Each row was made from one small tree. The marks that hang from a mark follow it in brackets, in the order of their numbers. Every link used is in the known rows. Write each row's tree.
(in the rows, 128 means zero)
Known rows:
q69(q721(q117(q321 q951) q216 q258 q403)): [111 163 153 130 139 144 101 171 122 162 182 115 153 135 170 133 164 185 129 137 139 83 109 103]
q721(q258): [174 111 123 170 113 129 63 118 160 161 114 126 112 134 93 106 153 119 155 147 138 86 113 133]
q951(q721(q216(q69 q117) q258 q403)): [126 115 110 123 124 110 122 169 137 163 139 125 177 138 124 104 127 147 147 119 130 61 141 120]
q216(q117(q69 q951)): [123 113 111 158 163 156 130 110 124 158 151 120 70 145 169 135 136 106 154 127 132 113 118 88]
q721(q403): [149 124 97 119 106 126 91 124 146 136 159 121 119 137 81 113 137 132 157 144 137 88 128 127]
q951(q721(q216 q403(q117(q258 q321) q182))): [119 107 88 106 142 102 135 148 84 118 111 111 147 141 115 80 115 159 135 142 141 85 136 127]
q117(q69(q721(q216)) q182 q258 q321 q951): [90 155 128 149 120 168 181 143 105 139 120 85 106 79 209 108 187 149 142 145 151 129 120 103]
q951(q721(q403)): [146 110 87 110 105 116 122 151 135 123 164 129 145 130 101 121 128 142 146 140 147 78 146 130]
q69(q721(q117(q182 q258))): [129 111 112 163 131 149 110 145 119 151 145 129 106 103 125 100 133 135 163 163 128 108 131 130]
q117(q258 q951(q721(q216))): [153 154 113 166 112 151 131 138 109 134 117 125 139 105 171 114 134 146 172 124 152 80 138 110]
q403(q117(q182(q216) q951(q721)) q258): [120 136 104 167 152 161 122 122 83 138 115 107 139 136 131 119 124 140 170 137 166 109 153 121]
q951(q721(q117(q69 q321) q258)): [119 114 124 138 162 120 137 154 136 152 139 124 122 145 153 104 153 155 115 141 141 89 98 121]
q117(q69 q182 q951): [116 142 101 146 118 166 152 107 117 151 150 95 73 117 163 133 162 127 165 143 146 140 127 114]
q69(q721(q216(q117(q182 q321)) q258)): [129 93 122 160 142 115 109 167 136 168 129 116 132 111 142 94 166 141 113 161 147 111 103 109]
q69(q721(q117)): [157 108 127 168 144 139 97 150 122 148 186 147 120 130 96 121 124 123 145 143 134 86 115 111]
q69(q721(q117(q258))): [145 112 130 169 141 147 94 145 128 145 145 145 115 118 121 104 123 128 159 149 124 78 125 121]
q117(q69 q182 q321 q951(q721(q216 q258))): [103 152 120 138 121 140 172 149 114 153 124 88 131 108 209 114 185 174 128 139 166 122 115 120]
q403(q117(q182(q721) q321 q951) q258): [95 129 109 162 166 154 124 129 90 136 134 90 76 126 131 117 150 145 126 169 144 119 134 106]
q951(q721(q403(q117(q69 q258 q321)))): [106 97 91 91 156 111 163 139 116 108 108 98 120 139 156 99 137 140 123 143 138 78 134 125]
q403(q182(q117(q951) q216(q69) q721)): [108 149 136 179 140 201 145 133 116 163 160 135 124 141 50 120 95 110 160 115 133 114 117 70]
q216(q69 q117(q182 q258)): [114 102 87 152 131 139 121 125 139 160 104 115 83 105 108 91 127 95 165 156 119 113 148 123]
q721(q117 q258): [162 119 133 171 143 133 58 127 148 173 140 139 108 150 97 108 134 140 159 150 131 82 102 129]
q216(q69(q721(q117(q951) q258 q403))): [101 153 144 135 124 162 104 164 126 168 186 117 145 132 143 162 139 145 155 124 112 78 149 122]
q721(q403(q258)): [135 140 106 121 106 134 69 115 139 136 136 113 113 144 94 100 154 148 172 144 139 90 143 146]
q69(q721(q117(q182) q216 q258)): [146 125 143 173 127 138 91 156 121 175 158 129 144 117 126 98 151 166 157 151 143 101 110 124]

Which tree is each row?
[137 148 129 149 157 181 166 124 127 139 155 135 134 146 143 128 125 124 155 104 164 103 106 86] : q182(q117(q69 q951(q721)) q216)
[108 82 80 106 138 119 147 127 92 127 111 110 118 152 131 104 104 135 161 130 125 93 153 140] : q951(q721(q403(q117(q69 q258) q182)))
[147 121 141 161 118 146 148 139 116 140 156 123 138 113 134 98 158 131 154 117 150 93 102 102] : q117(q69(q721(q216)))
[107 96 123 126 101 133 113 142 134 162 141 109 134 139 119 124 148 140 154 129 120 108 134 146] : q117(q69(q721(q258 q403(q182))))
[96 152 128 123 151 141 108 156 108 141 161 110 131 129 175 120 164 160 132 134 142 95 134 97] : q69(q721(q216(q117(q321 q951)) q403(q258)))
[116 118 140 123 135 143 93 155 156 157 140 128 159 151 65 101 138 137 123 139 142 108 100 119] : q69(q721(q258 q403(q182(q117(q321) q216))))
[127 134 120 176 117 155 70 103 118 160 99 125 126 147 45 77 125 125 185 133 145 113 122 130] : q403(q182(q216) q258)
[79 122 133 115 129 127 109 176 122 163 165 117 144 137 87 119 137 145 122 145 108 100 129 134] : q216(q69(q721(q117(q321) q258 q403(q182))))
[134 112 122 112 134 156 138 133 152 130 144 125 112 132 143 107 146 129 156 132 128 94 125 124] : q182(q117(q69(q721(q403)) q258))
[95 117 118 117 121 140 122 163 102 154 201 128 138 134 71 127 109 130 154 130 107 102 150 125] : q216(q69(q721(q117 q403(q182))))
[134 132 124 150 146 141 152 140 107 146 126 135 137 131 166 78 127 163 172 123 145 76 111 113] : q951(q721(q117(q69 q258) q216))
[121 98 138 175 155 157 114 141 136 173 139 118 100 136 191 149 151 108 143 124 122 100 124 103] : q216(q117(q69(q721(q258)) q951))
[107 133 88 142 114 162 176 129 111 139 109 101 94 100 200 127 148 139 168 141 144 123 152 129] : q117(q69 q182 q258 q951(q721))
[130 92 103 155 155 139 116 109 144 156 97 125 74 135 140 88 129 103 166 141 122 98 115 108] : q216(q117(q69 q258))
[112 140 124 123 99 145 112 150 124 132 155 109 145 113 94 116 153 127 160 129 126 83 168 146] : q216(q69(q721(q403(q258))))
[123 124 100 158 127 139 131 128 125 164 103 116 110 102 122 70 132 119 174 143 130 106 134 110] : q721(q216(q69 q117(q182 q258)))
[126 74 85 166 146 136 122 144 135 162 155 131 85 120 84 104 114 122 143 167 133 115 118 94] : q216(q117(q182(q721)))
[99 110 133 174 154 148 141 152 133 164 99 92 142 121 56 89 132 121 122 159 144 92 108 102] : q403(q117(q182(q216(q69) q721(q258)) q321))
[87 114 117 137 123 147 106 161 119 177 160 115 130 138 128 160 124 113 149 121 100 105 164 120] : q216(q69(q721(q258 q403(q182))) q117(q951))
[106 180 146 121 144 182 140 121 115 147 167 110 116 155 161 107 152 186 173 116 145 100 117 92] : q182(q117(q69 q951) q721(q216 q403(q258)))
[140 111 124 153 163 137 102 90 106 136 113 105 86 158 124 90 148 120 164 135 138 93 123 127] : q403(q117(q69) q258)
[107 142 96 108 111 155 161 135 122 129 126 104 118 123 191 138 139 150 168 123 136 91 156 125] : q117(q69 q258 q951(q721(q403)))
[139 137 119 144 148 123 130 157 114 134 129 137 139 121 141 73 133 166 134 149 148 75 107 107] : q951(q721(q117(q258 q321) q216))
[98 143 128 165 161 157 163 159 113 154 161 116 116 116 126 115 130 128 117 132 134 89 110 55] : q182(q721(q216(q69 q117(q321 q951))))
[116 116 97 132 129 153 123 136 101 131 141 95 110 110 166 141 136 131 163 154 129 104 166 126] : q69(q721(q403(q117(q182 q258 q951))))
[125 127 110 161 148 155 120 125 122 158 155 122 91 129 127 138 125 89 151 124 120 98 138 90] : q216(q69 q117(q951))
[86 124 101 89 149 126 161 153 128 128 139 116 120 138 159 99 135 169 133 146 134 85 126 122] : q951(q721(q117(q69 q258 q321) q403))
[146 97 141 167 152 115 94 164 143 162 130 129 138 124 133 93 160 129 111 146 141 82 92 100] : q69(q721(q216(q117(q321)) q258))
[120 152 149 119 134 142 132 163 158 151 151 116 153 137 80 85 153 162 118 137 136 77 97 96] : q182(q117(q321) q721(q216(q69) q258 q403))
